Each row comes from the steps of one walk. Every step used is in the known rows, and no mark comes twice. Write the walk behind each row, first mark first.
Known rows
debu-tabul-purukop-turi-zuge-befeb: [-1.79  0.42 -1.31 -2.18  3.07  0.30 -2.32 -0.72  2.28 -1.45  0.86  1.83
  0.66  0.14 -0.81  4.36  0.47 -0.66  0.78 -1.09  2.98]
turi-zuge-befeb-debu: [ 1.22 -1.00 -2.03 -2.78 -0.23 -0.33 -2.05 -0.32 -0.03 -0.46 -0.10  0.54
 -0.76 -0.19  0.83  0.46 -0.79 -1.58 -3.20 -1.48  5.20]
zuge-tabul-purukop-befeb-debu: [ 2.51 -0.96  0.69 -0.72 -0.72  0.86  1.13 -1.63  0.43  1.13 -1.41  0.06
 -1.97  0.71  0.42 -2.27 -1.41  1.42 -4.47 -0.36  2.29]
duvu-befeb: [-0.56  0.08  0.44 -1.51 -2.64  2.34  0.81  0.51 -2.77  1.04 -1.91 -1.96
  1.45  2.17  2.17  0.26 -2.20  0.27 -3.08 -1.49  1.92]
debu-tabul-purukop: [-1.15  0.63  1.06 -2.43  0.96  2.43 -1.30  0.28 -1.47 -1.04 -1.46 -2.26
  2.44  2.00  2.06  1.22 -1.54  2.58 -0.27 -1.64  1.98]
duvu-befeb-zuge: [ 0.12  0.20  1.76 -1.13 -2.46  0.57  3.07 -1.88 -3.25  0.60 -3.04 -0.83
  2.04  2.33  3.01 -1.20 -3.35 -0.37 -3.40 -0.35 -0.52]
turi-zuge: [-1.88 -0.57 -1.32 -2.63 -1.65  0.99 -0.85  0.96 -1.67 -0.02 -0.86 -1.32
 -0.23  1.80  1.67  1.85 -0.61  0.21 -1.99 -1.73  3.78]
tabul-purukop-turi: [ 0.36  0.48 -0.44 -0.67 -1.11  1.27  0.62 -1.83 -1.09 -0.63 -0.59 -1.31
  0.56  1.98  1.53  1.99 -0.75  1.92  0.05 -0.18  1.51]
duvu-befeb-purukop: [ 0.56  0.66  2.21 -1.81 -1.16  1.19  1.36  1.05 -4.21  0.83 -1.51 -1.40
  2.65  1.78  1.41  1.24 -3.71  0.17 -2.49 -1.31 -0.45]
befeb-zuge: [ 0.17 -0.70  1.17 -1.80 -2.54  0.30  1.30 -3.16 -2.81 -0.56 -3.06 -1.14
  0.81  1.74  2.84 -1.26 -2.68  0.72 -1.98 -1.23  0.10]
befeb-purukop: [ 0.26 -0.51  1.71 -2.32 -1.13  0.97 -0.40 -0.06 -3.86 -0.29 -1.53 -1.80
  1.26  1.14  1.30  1.36 -3.13  1.46 -1.16 -1.94  0.26]
figad-duvu-befeb-zuge-tabul-purukop: [ 2.02  1.51  4.76 -1.86 -1.56 -0.05  4.67 -1.90 -2.52  0.61 -2.42 -1.10
 -0.77  1.98  2.21 -3.51 -1.94 -0.09 -5.28 -0.72 -4.72]
turi-zuge-befeb: [-0.63 -1.01 -0.84 -2.08 -0.81  0.39 -1.61  0.43 -0.21 -1.40 -0.83  0.55
 -0.99 -0.55  0.13  2.27  0.06 -0.89 -2.51 -1.73  3.01]
turi-zuge-befeb-debu-tabul-purukop: [ 0.61  0.61 -1.13 -3.21  3.35  0.04 -2.59  0.39  0.67 -1.20  0.24  0.74
  1.16  0.01  0.64  1.40 -0.84 -0.32 -1.80 -1.17  4.70]
tabul-zuge-befeb: [ 3.00 -0.39  1.43 -0.13 -0.86  1.47 -1.31 -1.28 -2.09 -2.58 -1.92  0.04
 -0.45 -2.40 -0.28  1.16  0.29  0.93 -0.66 -1.11 -0.51]
purukop-turi-zuge-befeb: [-0.92 -1.43 -2.28 -1.72 -0.53 -0.11 -1.73 -1.43  1.53 -0.62  0.36  1.57
 -1.34 -0.24 -0.50  3.52  0.43 -1.52 -0.89 -1.47  3.49]
duvu-befeb-purukop-turi-zuge-tabul: [-0.78 -0.17  0.20 -1.92 -0.73 -0.43  1.95  1.19 -0.53  3.03  1.31  1.61
 -1.40  0.71 -0.53  2.75 -2.80 -2.12 -2.57 -0.78 -0.91]
zuge-tabul: [ 0.41 -1.96  0.43 -2.19 -3.43  1.59  0.24 -0.23 -1.02  0.89 -1.61 -1.61
 -2.93  0.15  1.52 -1.23 -2.16  1.46 -3.18 -2.39  0.17]
figad-duvu-befeb: [-0.56  0.24  1.60 -3.34 -2.43  2.30  0.11 -0.90 -2.45  0.68 -1.67 -3.03
  1.10  3.10  2.22 -0.98 -1.34  0.02 -3.18 -2.92  1.56]
debu-tabul-zuge-befeb: [ 1.30 -0.68  1.32 -1.96  1.16  2.09 -2.95 -1.42 -0.50 -2.49 -1.65  0.28
  0.86 -2.28 -0.36  1.57 -0.36  1.22  0.81 -2.10  0.84]
duvu-figad: [ 0.26 -1.31  0.27 -1.90 -1.04  2.67 -0.02 -0.50 -2.32 -0.49 -1.69 -2.96
 -0.06  2.14  2.94 -1.14 -4.13  0.50 -1.84 -2.10  2.66]
purukop-befeb-debu: [ 0.55 -1.86 -1.16 -1.87 -1.51  1.46 -1.43 -3.03  0.12  0.94 -2.00 -0.70
  0.79  2.02  0.96 -1.14 -1.75  0.80 -2.87 -1.68  6.44]
turi-zuge-tabul-purukop-befeb: [-0.98 -0.51  0.72 -0.54 -0.35  0.65  1.26  0.78  0.60  0.49 -0.99  1.13
 -2.65  0.69 -0.95  1.23  0.38  0.50 -3.81 -0.44  1.53]

Write each row's walk
[ 0.97 -1.78 -0.98 -3.91  0.89  1.22 -3.85 -2.04  0.95 -0.46 -0.85 -0.29
  1.02 -0.24  1.13 -0.83 -2.57  0.32 -1.54 -2.81  4.87] | zuge-befeb-debu-tabul
[-2.94  0.70 -1.55 -2.85  2.12  0.95 -1.25 -0.14  0.77 -0.19  0.72 -0.13
  1.53  2.28  0.87  4.07 -0.36  0.41  1.10 -0.94  3.82] | debu-tabul-purukop-turi-zuge
[-0.08  0.67 -1.03 -0.69  0.83 -0.41 -0.41 -0.57  0.64 -1.79  0.49  1.41
 -0.76 -0.07 -0.49  4.08  1.06 -0.64 -0.42  0.06  1.79] | tabul-purukop-turi-zuge-befeb
[-0.61 -1.73  1.26 -0.80 -1.87  0.60  1.02 -4.86 -0.80 -0.17 -3.86  0.52
  1.25  1.91  1.01 -0.82 -1.93  0.58 -2.58 -0.95  1.75] | purukop-befeb-zuge
[-0.86 -1.49 -3.61 -4.00  2.19 -0.23 -3.79 -2.24  3.34  0.43  1.51  1.88
  0.24  0.09 -0.10  2.08 -1.22 -1.99 -0.03 -2.29  6.79] | purukop-turi-zuge-befeb-debu-tabul
[ 0.82 -0.65  3.58 -3.06 -2.84  0.32  3.06 -2.73 -1.48  1.67 -2.48 -0.91
 -1.45  1.77  2.21 -4.15 -2.68 -0.94 -5.07 -2.34 -3.10] | figad-duvu-befeb-zuge-tabul
[-1.89 -0.26  1.24 -1.60  1.61  2.50 -1.38 -1.40  0.50 -0.66 -2.20 -0.61
  2.46  2.22  0.20  1.52 -0.91  2.37 -0.62 -1.61  3.56] | debu-tabul-purukop-befeb
[ 0.43  0.09  2.52  0.47 -0.51  0.39  2.41 -3.97 -1.54 -1.25 -3.82  0.41
  1.73  1.96  1.06 -0.37 -1.35  1.45 -2.41  0.61  0.04] | tabul-purukop-befeb-zuge
[ 0.85  0.62 -0.11 -3.44  1.47  1.45 -1.41 -0.75 -1.28  0.07 -0.88 -2.22
  2.37  2.30  2.73 -0.71 -2.64  2.22 -1.12 -1.47  4.16] | befeb-debu-tabul-purukop
[ 1.03 -1.82  1.69 -1.91 -3.25  0.06  2.18 -2.54 -1.60  0.60 -2.90 -0.33
 -2.20  0.44  2.25 -2.71 -3.33  0.63 -3.77 -1.40 -2.10] | befeb-zuge-tabul
[-0.14 -0.06  1.22  0.09 -0.64  1.90  0.32 -1.28 -1.07 -0.99 -2.36 -0.96
  1.14  1.89  0.41  1.15 -0.07  2.18 -1.91 -0.35  2.51] | tabul-purukop-befeb
[ 1.98  0.70 -2.51 -1.29  1.41 -1.16 -0.64 -1.46  1.20 -0.71  1.12  1.38
 -0.69  0.26  0.21  2.15  0.19 -1.28 -1.54  0.48  4.19] | tabul-purukop-turi-zuge-befeb-debu
[-0.44 -1.26 -1.53 -4.56 -0.05  1.94 -2.98 -1.65 -0.55  1.00 -1.09 -1.86
  1.69  2.07  2.73 -1.14 -3.38  1.23 -1.00 -2.91  5.72] | befeb-debu-tabul
[ 1.72 -0.38  1.85 -1.94  3.03  0.66 -2.82 -2.73 -0.27 -1.72 -0.03  2.12
  1.83 -2.30 -2.00  3.66 -1.55  0.40  3.05 -1.46 -1.30] | debu-tabul-zuge-befeb-purukop-turi
[-0.08 -2.75  2.04 -0.82 -2.76  0.29  1.80 -4.26  0.56  0.77 -3.22  1.41
 -2.14  0.52  0.44 -2.40 -2.46  0.46 -4.07 -1.26 -0.66] | purukop-befeb-zuge-tabul
[-1.09 -2.32 -1.23 -3.36  0.54  2.02 -3.22 -3.12  1.49  1.27 -1.53 -0.34
  2.18  2.10  0.96 -0.93 -2.48  1.05 -1.50 -2.67  7.33] | purukop-befeb-debu-tabul
[-1.74  0.93  0.94 -3.87  0.38 -0.29  0.45 -0.57 -1.47  1.70  1.29 -0.34
  1.44  3.07  0.12  2.93 -1.33 -2.35 -1.28 -1.84  1.04] | figad-duvu-befeb-purukop-turi-zuge
[ 0.12  0.38  0.30 -1.36 -0.90  0.40  1.54  2.34 -1.26  0.28 -0.39 -0.61
 -2.94  0.47  1.03  0.87 -0.28  0.82 -3.57 -0.54 -0.25] | turi-zuge-tabul-purukop
[ 4.99 -0.21  0.22 -0.88 -0.36  0.84 -1.55 -2.08 -1.65 -1.76 -1.33 -0.15
 -0.24 -2.01  0.50 -0.95 -0.50  0.39 -1.34 -0.57  1.63] | tabul-zuge-befeb-debu
[ 2.22  0.17  2.93 -0.73 -1.88 -0.13  3.56 -1.60 -2.30 -0.50 -2.92 -0.28
 -1.58  0.41  2.24 -2.05 -2.63  1.55 -3.77 -0.02 -3.83] | befeb-zuge-tabul-purukop
[-1.36 -0.13  2.53 -1.14  1.65  1.08  0.49 -4.04 -0.01 -0.96 -3.25  0.83
  3.20  2.21  0.94  0.09 -2.05  1.39 -0.96 -0.50  1.35] | debu-tabul-purukop-befeb-zuge
[-1.17 -1.59 -0.74 -2.70 -2.34  0.59  0.03  1.62 -0.70  1.21 -0.55 -0.44
 -3.39  0.25  0.88  0.25 -0.97 -0.11 -3.81 -2.08  1.46] | turi-zuge-tabul
[ 0.94 -0.33 -0.58 -1.21  0.06 -0.17  1.02 -0.10  1.12  1.49 -0.22  1.18
 -2.48  0.85 -0.18 -0.54 -0.47 -0.03 -4.66 -0.07  3.57] | turi-zuge-tabul-purukop-befeb-debu
[ 2.32  0.09  3.28 -2.05  2.67  1.12 -2.70 -0.82 -2.04 -2.60 -1.11  0.83
  2.22 -2.55 -1.31  2.43 -1.82  1.07  1.37 -1.90 -1.91] | debu-tabul-zuge-befeb-purukop
[ 3.94  0.18  3.38 -0.45  0.58  0.32 -0.73 -0.79 -3.55 -2.83 -1.46  0.73
  0.82 -2.80 -0.95  2.06 -1.07  0.91 -0.01 -0.69 -3.03] | tabul-zuge-befeb-purukop
[-1.29 -0.48 -0.82 -2.64  0.13 -0.54 -0.59 -0.27 -1.28  0.65  0.91  0.16
  0.74  1.69  0.05  4.18 -1.74 -0.81  0.35 -1.16  2.06] | befeb-purukop-turi-zuge
[-1.27  1.08 -1.51 -1.18 -0.03  0.26  0.64 -0.15 -0.50 -0.33  0.39 -0.24
 -0.01  2.06  0.93  3.63  0.38  0.23 -0.33  0.10  2.67] | tabul-purukop-turi-zuge
[ 1.45 -1.25  0.71 -1.63 -0.26 -0.09 -1.36 -2.50 -0.32 -1.08 -0.33  1.13
  0.26 -0.89 -0.90  2.95 -2.23  0.07  0.09 -1.43 -0.18] | zuge-befeb-purukop-turi
[-1.58 -1.93 -2.12 -2.41 -2.21  0.12 -0.18 -0.58  1.29  1.88  0.76  0.75
 -3.61  0.43  0.31  1.41 -0.74 -0.91 -2.03 -1.69  2.24] | purukop-turi-zuge-tabul
[ 1.29  0.35  0.55 -4.18 -1.99  1.44 -0.14 -1.71 -2.03  1.68 -0.85 -2.99
  1.24  3.27  2.91 -2.90 -2.21 -0.28 -4.04 -2.46  3.79] | figad-duvu-befeb-debu
